Each row comes from the steps of one walk. Every step used is in the known rows, and no mark comes twice. Write the walk behind each row, first mark first.
Known rows
g z e x s t: [ -4  -6  19  -2  20 -17  -8  -1  11  32  19 -23  -3   4  -1  -9 -15 -17
   6  20  10   2 -17  -2 -10  21]
g z x: [  1  20 -12  -9  -5  -5  -6  -2  -7 -13  -5  15  -4   8   8   7   3   3
 -23  -4  -7 -13   3 -15   6 -19]
t s e x z: [ 12 -21   2  13   5  11 -10 -11  23   0  17  -9 -16 -13  -8   2   3 -17
  12  -6  13   1   7   8 -14  17]
t s x z g: [ -6 -33  -3  -1  -3  20   9  -6   8 -24   0   1   8 -23  -4  20  10  -5
   2 -16   7 -12  33 -11 -12 -15]
a g z e: [-30  21 -18  -4   9  31  14  11  -9   0 -27 -19  19  17   5   2 -12   7
 -12   3 -28 -11  16 -12   1  -8]
e z g a: [-28  -5 -15  -6  11  38  12  12 -21  -7 -24   7  15   8   4  -4   8  25
 -18 -14 -19 -14  15   4  18 -29]
s e: [ 11   9   8   9 -11  -2  -6 -10   2   0  16  -4  -1  20  11 -14   3 -11
  22   6  -2  15  -8   3   8   2]
a g: [ -3  25 -13   4 -13   7  12 -11 -15  -3 -11  -3   0   6  -4  -7   6  29
  -1  10 -12   0   6   8   7  -5]
s t: [  7  17  19  -3 -14 -17   0 -20  -7   3  20  -6  -4  11   8  -8   7  -6
  14  17   3   8 -21  13   0   5]
s x: [ 20  -2   2  -1 -16 -25  -7 -11   1  -7  10  11  -6  -5   3   3  13   7
  11   8   1   7  -9   2  -1 -11]
g z e x s: [  0  -7   8   1  17 -10  -6   8   8  17   6 -13  -4   6  -4  -6 -12   2
  -7   6  13  -4  -5  -7   5  10]
x z g a: [-29  -8  -8  -5 -15  47  10   4 -14   1 -20  -3  18   6   2   1  -4  28
 -10 -17  -7 -22  28   0   7 -32]
a g z x s e u: [-12  16 -15  -2  -8   7   9   4   9  23 -14  -4  -5  -6 -11   4 -23   5
  -8   5 -12  -3   8 -13 -14  12]
z g a: [-19   0 -17   6  -8  27   6   3 -16  -4 -19  -4  10  13   7 -11   3  26
  -7 -13  -9  -9   2   2   9 -28]
t s: [  9   4   2   9 -10  -6   5 -12   5 -31   8   1 -16  -2   0  -5   8   2
  -1  -3  18   4  -9  13   2  -1]
t s x e: [ 19 -22   1   9  15 -36  -1  -3  12 -19   4  12  -6 -28   0   0   9 -17
  16   6  13  23 -22  16 -27  10]
x e z g a: [-26 -12 -12  -5  33  22  12  22 -25  -1 -31  10  26   0   5  -7   5  12
 -10 -10 -19  -1   5  11   7 -11]
x s e z g a: [-25 -24   4   9  16  35   9  11   1  15  -2   0  16  10   2 -27  -9  12
   6   2  -5   8  15   5  15 -17]
a g z: [-23  27 -16 -11   3  17  21  -8 -19  -3 -23  -7  10   8   1   3  -4  25
 -15  11 -22 -14  15  -3   1  -8]
x s t: [  9   5  35   2 -17 -29   3 -22   1  14  33  -5  -7   7  -1 -23  -4   3
  20  30  25  15 -20  17   3   8]
e z g: [-12   1   1 -12  14  22  13   4 -22 -16  -8   7  16  13   3   9  18   9
 -11 -14 -11 -12  22  -8  28  -9]
t s x: [ 17 -15  -4   9  -8 -19  -2 -14  16 -26  11   8 -17 -20   0   2  13  -4
   7   3  13   9 -10   8 -15  -7]
r u: [ 26  24  14 -16 -20 -15  -5 -16 -11   0  12  -3  -5  13   1   3   8   8
   4  -3  11  -5 -14   1  19  23]
u r: [ 18   7  28   9  -9 -16  -1  -8 -21 -19  12  -3   5  10  11  11  15 -14
   6   4   8  -1  -4   7  18 -12]

Write each row's walk
[ 22 -13  -7  24  13  -9 -13 -14  21  -5  18 -10 -24  -7  -2  -9   9 -18
  14  -3  11  14 -16  11 -12  22]  t s e x
[  3   4  13 -14  23 -15   6   9 -18  -9  -5  18  11   0   2  -1  11  -1
   1   6  -4   9  -6  16  12  10]  x e z
[ 18  -5  44  11 -17 -21   2  -2   0  11  22 -14   0   1   1  10  -9 -28
  24   6  21  10 -13   8   8  18]  x s e u r
[-16 -17 -19   1   0  35  -3   2 -11  15 -19  -5   4  -5  -7   5   3  31
 -13 -20  -5 -25  20   0   0 -16]  e x z g a
[ 24  -1  10  21 -18 -20 -17  -5  17   9  29  11 -14   8   0 -26  -4  -6
  15  10  18  23  -7  -4   7  -4]  z x s e
[-33  27 -23 -18  -2  31  18  17  -9   7 -39 -22  12   7  -2  22 -18   5
 -19 -10 -31 -21   7 -13  -6  11]  a g z e u
[  5   1   7   6  -1  -9  -8  -3  12   7  17   7  -4  10   5 -15 -14 -10
   1  12   7   8   2 -13   1  -6]  g z x s e
[ 11   1  23  -4  -1 -23  -8  -7   4   9  28  20 -11  -5  -7 -13   5  -2
  -1  20  14   9  -7   7   7  -4]  e z x s t
[ -3 -22  -1 -10 -22  13  -3  14  29  -9  -7  -7  -6 -28  -8  34  -9 -21
   2 -23   7 -11   6  -4 -25   6]  t s x z e u
[ -1 -31  -6  14  18  32  -3  -7  13  -3   6 -16   1 -10  -6   8   7 -19
   9 -21   6  -6  26  -9  -9  15]  t s e x z g
[ -2   5 -10  -5  19   2 -10   9   0   6  -8 -13  -1  12   5   8  -1  -8
 -12  -7  -9 -13  -6 -12   2   6]  g z e x
[-14  25 -30 -16  10  -6  11  14 -15   8 -43   7   6 -17  -9  24 -10   7
 -25  -8 -26 -11  -4  -6 -21  18]  a g z x e u
[ 21  -9   6   0   6 -40  -6  -1  -3  -1   4  14   5 -13   4   0  10  -7
  19  12   1  20 -20  10 -13   5]  s x e
[ 27  -2  12   8  -6 -35  -7 -14   2  14  23   3 -22  -4 -14 -14   4  24
   4  13  29   7 -15  13  11  12]  e x s
[  4   9   6  -5  -9 -18  -2  -4   1  -4   8  15  -9   3  -2  -7  -8  13
 -18   8  16  -5   2 -10   8 -15]  g z x s
[ 10  -8  -9  13  13  10 -13   4  21 -24  11  17 -15  -7   1  -4  12 -26
  -4  -9  -2  11   4  -1  -1  -6]  t s e z x
[ 13   5  -3   3   4   5 -18   6   5  -6  11  22  -4   8   6  -5  12 -16
  -2  -3 -13   9   4  -7  12 -10]  s e z x
[ 14  -2  26  14 -14 -15  -1 -11  11  10  31  -4  -5  15   2 -27  -8  -1
  27  19  19  24  -8   9  11   6]  x s e
[-16  13   1 -11   5  14   2  11  -4  -9  -8 -12  12  24  14   4  -9 -11
  -9  -4 -11  -9   1 -14   9  -9]  g z e
[  2 -16   9  -6 -18  11 -12  10  12   3   5  -1  10  -3   3  13  -2  -9
  12  -4  -4  -4  17 -11  -5 -16]  s x z e
[  3  12  -7  -8  17 -21  -5   8 -11  -8 -13  18   6  -1   8   4   0  -9
 -16  -1  -6   0  -9  -7  -6  -1]  g z x e
[-23 -39 -19   6  -5  38   6   2  11 -13 -17   1   7 -26  -3   7   0  12
  -4 -16   0 -15  24   1 -23 -32]  t s x z g a
[  9  -4   3  20  -3   3  -1 -12  17 -20  17  -8 -10   5   7 -14   2 -21
  18   0   9  18 -10   9  -5   6]  t s e
[-10  17 -15   1  -3   0  10  -5  -4   5 -10   7  -3  -4 -11  -9 -11  30
 -21  16  -2  -6  16  -9   0 -14]  a g z x s
[-17   1   0   3  26   1   4  -4   7  40   0 -30   2  -2  -9 -10 -17   0
   1  28  -7   1  -3  -1 -18  21]  a g z e x s t
[-15  13 -30   0  25  19   1   8  -5  15 -25 -20   5   5  -4   6  -4   9
 -17   1 -27 -14   9 -11  -6   7]  a g z e x
[-10   8  10 -21 -32  22   1  17   3   5  -9 -11   5   5  -3  27 -13  -4
  -4 -24   0 -19   8  -6   5   8]  x z e u
[ 20  17  -9  -7 -13 -32 -10  12  -6   0 -12  18  -9 -12  -5  15   3  -6
  -7 -17   3   4 -27   3  -7  19]  z x e u
[ 19  -3   2 -14  -7 -41  -2   6  -3   6  -9  11  -2 -22  -3  21   4  -8
  12  -1  -1  10 -29  10 -20  24]  s x e u
[ 21   5   6   7 -29 -20 -12   1  18  16  17   7 -20  -2  -7  -5 -11  -6
   8  -4  17  13 -15  -3   0  13]  z x s e u
[-10  -6   4 -12  35   5  14  15 -27 -11 -15  11  27   4   4   5  15  -5
  -3 -10 -11   1  12   0  16   8]  x e z g
